Every row comes from one small tree of marks. The marks that hang from a mark follow it in brackets, in the order of their numbers. Every link used is in the known rows. Which tree was each row made from?
Known rows:
j52(j518): [ 0.60  2.11 -1.46 -0.33  0.31 -2.22 -0.06 -1.12 -0.76 -1.75  0.97  0.66
  1.39  2.30  1.45  0.13  1.68  0.80  1.87 -0.05 -1.44]
j52(j379(j261(j637)) j518): [-0.51  1.31 -1.80 -0.97  1.59 -4.04  1.19 -1.25 -1.95 -4.02  2.83  2.10
  2.19  3.00  2.04  1.37  1.14  0.73  1.04  1.34 -2.03]
j261(j637(j132(j435))): [-0.57 -1.59 -0.69 -2.62  1.18  0.55  2.35  1.19 -0.78 -0.56  1.48  0.48
 -0.67  0.45  3.83 -0.80  1.12  0.93  1.08  1.67 -1.00]
j132(j379(j261(j637(j52))) j435): [ 3.56  1.79 -0.29  1.41  0.33 -0.84  3.57  2.54  0.39 -0.38 -0.14  0.04
 -0.87  0.89 -0.67 -1.09  0.05 -0.94  2.30  0.76  2.68]
j435(j132(j379(j261)) j296): [ 1.12 -1.07 -0.76  1.73  0.20  1.93 -0.84  2.13 -0.29 -0.21  4.40  1.64
 -0.76 -1.72  0.09 -1.35  0.08 -2.83  1.99 -0.73  1.50]
j379(j261(j637(j52 j132))): [ 0.85 -2.45 -2.55 -1.87  2.93  0.03  3.95  0.89 -1.74 -1.27  3.69  1.30
  0.34  0.48  2.51  1.23 -0.37 -0.45 -1.12  3.60 -0.57]
j132(j435(j296(j518))): [ 0.25 -0.52  2.10  0.81 -1.61 -0.91 -0.29  2.66 -2.67  1.75 -0.17  0.22
 -1.11  0.57  1.03 -2.80  1.86 -1.04  2.52 -0.80  1.49]
j132(j379 j435): [ 2.66  2.97  1.30  2.02 -1.31 -0.54  1.94  1.76  1.23  0.46 -2.14 -0.42
 -1.49  0.08 -1.47 -2.00  0.57 -1.31  3.09 -1.47  2.73]
j435(j132 j296): [-1.61 -2.19  0.04  0.79 -0.56  2.43 -2.33  1.85 -0.47  0.14  4.47  1.67
 -0.57 -1.75  1.22 -1.22  0.42 -1.99  1.07 -1.07  0.37]
j435(j296(j518)): [ 0.38 -2.12  0.60 -0.53 -0.81 -2.05 -2.14  1.35 -3.05  1.09  2.06  0.41
 -0.54  0.86  1.68 -2.18  2.09 -0.69  1.74  0.75 -0.07]
j562(j379(j261(j637(j132))) j629): [ 2.36  0.72  1.06 -2.98 -1.66  0.46  2.23 -0.69 -0.16 -5.03  2.22 -2.09
  0.13  2.79 -0.48 -0.18  0.01 -0.96  1.32  0.49  3.41]
j379(j261(j637)): [ 1.65 -1.63 -1.81 -0.54  2.63 -0.02  1.49  1.18 -2.31 -0.69  1.58  0.09
  1.20  0.65  1.16  0.56 -0.56  1.05 -0.44  2.31 -0.40]
j261(j379 j637(j52(j518) j132(j435))): [-0.14 -2.03 -0.81 -2.85  1.07 -2.05  3.72  0.82  1.21 -5.79  3.68 -0.02
 -0.50  3.70  5.16  1.12  1.86  0.95  2.08  4.98 -0.95]
j562(j629): [-0.13  1.01  1.34 -0.06 -2.76  0.26 -0.22 -0.23  1.00 -3.12  1.39 -1.19
  0.38  1.20 -1.13  0.32  0.99  0.36  0.74 -1.14  2.68]
j379(j261): [ 1.73 -0.74 -1.19  0.72  1.95  0.27  1.91  0.71 -2.35  0.05  0.73  0.60
  0.91 -0.41 -0.37  0.81 -0.93 -0.60 -0.74  1.13  0.61]
j637(j52 j132(j379 j435(j296))): [ 0.03 -0.20 -0.11 -1.27 -0.46 -0.65  5.35  1.41  1.57 -0.49  3.94  2.27
 -2.92 -0.41  2.11 -1.19  0.67 -4.48  1.43  1.84  1.32]
j637(j261): [ 1.00 -0.50  0.51  0.23  1.00 -0.67  1.50 -0.90 -0.45 -2.20  2.71  0.55
 -2.07 -1.90  2.04 -1.18 -1.25  0.24 -1.25  0.90 -0.05]
j52(j379 j518): [-1.59  2.40 -0.60 -0.61 -0.25 -4.01  0.03 -2.09 -0.32 -3.46  1.82  2.00
  1.38  2.56  1.27  0.99  1.51 -0.11  1.44 -0.32 -1.79]
j52(j379): [-2.30  0.22  0.92 -0.25 -0.65 -1.97  0.20 -0.95  0.39 -1.71  0.92  1.30
  0.04  0.17 -0.11  0.81 -0.19 -0.86 -0.36 -0.20 -0.25]
j132(j379): [ 2.54  2.05 -0.38  0.88 -0.25 -0.98  0.75  0.07  1.90 -0.43 -0.53 -0.48
 -0.94  0.04 -1.45 -0.69  0.27 -0.88  1.81 -0.27  1.14]
j562(j379(j261(j637(j52))) j629): [ 2.30  1.00  1.20 -2.62 -2.13 -0.42  1.66 -0.63  0.85 -5.30  2.58 -2.33
  0.36  3.69 -1.19  0.28 -0.22 -0.70  0.73  0.73  3.86]
j296(j518): [ 0.89 -1.00 -0.45 -0.83 -0.69 -2.44  0.00 -0.89 -2.96  0.72  0.13  0.16
 -0.29  1.73  1.17  0.15  2.96  0.40  0.72  0.38  0.29]
j132(j435): [ 0.03  0.95  1.63  1.20 -1.07  0.52  1.19  1.72 -0.58  0.97 -1.56  0.06
 -0.70  0.00 -0.05 -1.18  0.31 -0.54  1.28 -1.29  1.60]
j379(j261(j637(j52(j518) j132))): [ 1.11 -1.66 -3.07 -2.05  3.11 -0.76  3.98  0.44 -2.04 -1.90  4.01  1.53
  0.84  1.34  3.00  1.31  0.18 -0.11 -0.51  3.60 -1.09]
j435(j132 j296(j518)): [-0.93 -2.93 -0.19  0.20 -1.16  0.73 -2.30  1.24 -2.59  0.51  4.40  1.80
 -0.81 -0.46  2.06 -1.25  2.47 -1.62  1.61 -0.91  0.67]

Write each row's tree:
[ 2.05 -0.57 -0.22 -0.36  0.68 -0.03  4.57  1.73 -2.65  0.82  1.60  1.72
 -1.90 -1.12  1.97 -2.02  1.40 -3.45  2.90  0.90  1.39] : j637(j132(j379(j261) j435(j296(j518))))
[ 2.09 -0.26 -0.51 -0.98  1.78 -0.27  5.33 -1.44  0.01 -2.55  4.04  1.86
 -3.71 -3.27  3.51 -1.64 -0.65 -2.23  0.31  1.68 -0.03] : j637(j132(j379) j261)
[-2.32 -1.73 -0.74 -3.34  0.61 -1.18  3.65  0.57  0.77 -2.21  3.81  1.69
 -1.20  1.37  4.02  0.49  0.78 -0.32 -0.29  2.68 -0.98] : j261(j637(j52(j379) j132(j435)))
[ 2.90  1.57  1.64  1.71 -1.97 -1.96  0.44  2.75 -0.91  1.24 -0.71 -0.20
 -1.91  0.76 -0.41 -3.55  2.03 -1.84  4.33 -0.96  2.80] : j132(j379 j435(j296(j518)))
[ 0.94 -1.41 -0.50  0.79 -1.21  0.05 -1.78  1.20 -1.24  0.25  4.03  1.44
 -1.44 -0.40  1.10 -1.73  2.59 -2.28  2.90 -1.13  1.53] : j435(j132(j379) j296(j518))
[-3.15 -0.84  0.38 -2.08 -0.43 -1.09  5.89 -0.27  1.07 -1.75  3.85  3.38
 -2.20 -0.18  2.47  1.00  0.39 -3.96 -0.68  1.52  0.53] : j637(j52(j379) j132(j435))
[ 0.41 -0.21 -2.89 -3.51  1.48 -2.01  3.35 -0.39  1.51 -2.86  4.40  1.16
 -0.61  2.51  4.03  0.39  1.64  0.39  1.26  3.32 -1.74] : j261(j637(j52(j518) j132(j379)))
[ 1.25 -0.63 -1.17 -1.88  1.46 -1.46  6.99 -1.58  2.00 -3.68  6.70  2.77
 -4.42 -2.12  3.75 -0.43 -0.81 -3.27 -1.20  3.33  0.32] : j637(j52 j132(j379) j261)
[ 3.73  2.54 -0.72  1.21  0.43 -1.59  3.63  2.14  0.08 -0.94  0.12  0.16
 -0.42  1.67 -0.15 -1.12  0.63 -0.66  2.83  0.76  2.13] : j132(j379(j261(j637(j52(j518)))) j435)
[-0.81  1.18 -1.50 -1.26  1.50 -3.55  2.61 -0.91 -2.53 -3.64  2.90  2.70
  1.56  2.58  2.92  0.96  1.34 -0.11  1.62  1.13 -1.75] : j52(j379(j261(j637(j132(j435)))) j518)
[-0.91  0.76 -0.53 -0.94  0.37 -4.72  3.21 -2.62  1.37 -5.81  6.62  2.79
 -1.86  0.94  3.16  0.73 -0.47 -0.87 -1.72  2.31 -0.94] : j637(j52(j379 j518) j261)
[ 2.41  2.01  1.87  2.16 -1.51 -0.80  0.49  3.12  0.57  0.91 -0.75 -0.30
 -1.77 -0.15 -0.94 -3.50  0.59 -2.00  3.94 -1.08  2.59] : j132(j379 j435(j296))
[ 1.34  0.60 -2.70  0.58  0.80  1.01  1.62  0.01  1.09 -2.19  3.95  1.80
 -0.06  0.19  0.55  1.32  0.65 -1.10  0.97 -0.11  1.05] : j435(j132(j379(j261(j637(j52(j518))))))
[ 0.53 -1.09 -0.64 -2.14  0.93 -0.13  1.94  1.84 -0.30 -0.53  1.94  0.26
 -1.20  0.48  3.41 -1.94  1.25  0.11  2.41  1.79 -0.67] : j261(j637(j132(j379 j435(j296))))
[-1.89  0.41 -1.22 -2.00  0.67 -2.32  6.79 -0.69 -0.69 -3.06  4.97  4.28
 -0.76  1.28  3.32  1.54  1.13 -3.71  0.26  2.01 -0.28] : j637(j52(j379(j261) j518) j132(j435))
[ 0.23 -0.72 -0.20  1.40 -0.80  1.71 -1.79  1.84  0.80 -0.23  3.96  1.36
 -1.21 -1.54  0.23 -1.74  0.46 -2.49  2.40 -1.30  1.24] : j435(j132(j379) j296)
[ 1.72 -1.92 -1.13  1.10 -0.31  0.23 -0.87  1.57 -2.42  0.23  4.39  1.75
 -0.96 -0.60  0.81 -1.29  2.12 -2.52  2.57 -0.47  1.70] : j435(j132(j379(j261)) j296(j518))
[-0.52  1.85 -1.33 -0.08  1.09 -3.80  1.44 -1.68 -2.04 -3.53  2.35  2.43
  1.99  2.31  0.92  1.52  0.95 -0.49  0.98  0.40 -1.37] : j52(j379(j261) j518)
[ 1.76  0.91 -2.26 -2.10  1.67 -2.93  7.03 -2.52  1.56 -4.94  7.36  3.13
 -3.43 -0.51  4.72 -0.28  0.34 -2.80  0.07  3.22 -0.70] : j637(j52(j518) j132(j379) j261)
[-2.04 -1.16 -2.35 -4.01  1.27 -2.50  2.95 -0.86  0.80 -3.55  4.99  2.01
 -0.18  2.58  4.73  1.22  1.48  0.34  0.17  3.34 -2.46] : j261(j637(j52(j379 j518) j132))
[ 0.88 -1.40 -0.74 -2.38  0.69 -0.86  1.97  1.57 -1.28 -0.35  2.00  0.33
 -1.39  1.01  3.82 -2.00  2.24  0.26  2.68  1.87 -0.45] : j261(j637(j132(j379 j435(j296(j518)))))
[ 2.03 -0.30  1.15 -0.19  0.89 -0.13  5.13  0.75 -0.92 -1.60  3.91  1.97
 -4.34 -3.39  3.86 -3.52 -0.31 -3.04  1.70  1.06  0.81] : j637(j132(j379 j435(j296)) j261)
[ 4.06  0.97  0.91  2.28 -0.55 -1.78  1.76  3.24 -2.54  1.28 -0.12  0.23
 -1.22  0.40 -0.65 -2.95  1.38 -2.33  3.78 -0.15  3.08] : j132(j379(j261) j435(j296(j518)))
[-0.53 -3.63  0.26 -2.73  0.87 -1.21  3.08  2.06  1.24 -4.74  3.89 -0.25
 -1.36  2.48  4.79  0.30  0.99  0.20  1.58  5.16 -0.35] : j261(j379 j637(j52 j132(j435(j296))))
[-0.15 -3.05  1.51 -1.37  0.81 -1.08  6.46  0.76  0.47 -4.95  6.90  2.10
 -4.45 -1.46  5.35 -1.19 -0.64 -3.24 -0.31  4.35  0.86] : j637(j52 j132(j435(j296)) j261(j379))
[ 1.53 -1.08 -2.69 -1.09  2.48 -1.37  2.37  0.68 -1.58 -1.92  3.16  0.77
  1.26  1.98  1.82  1.26 -0.11  0.80 -0.58  3.12 -0.73] : j379(j261(j637(j52(j518))))
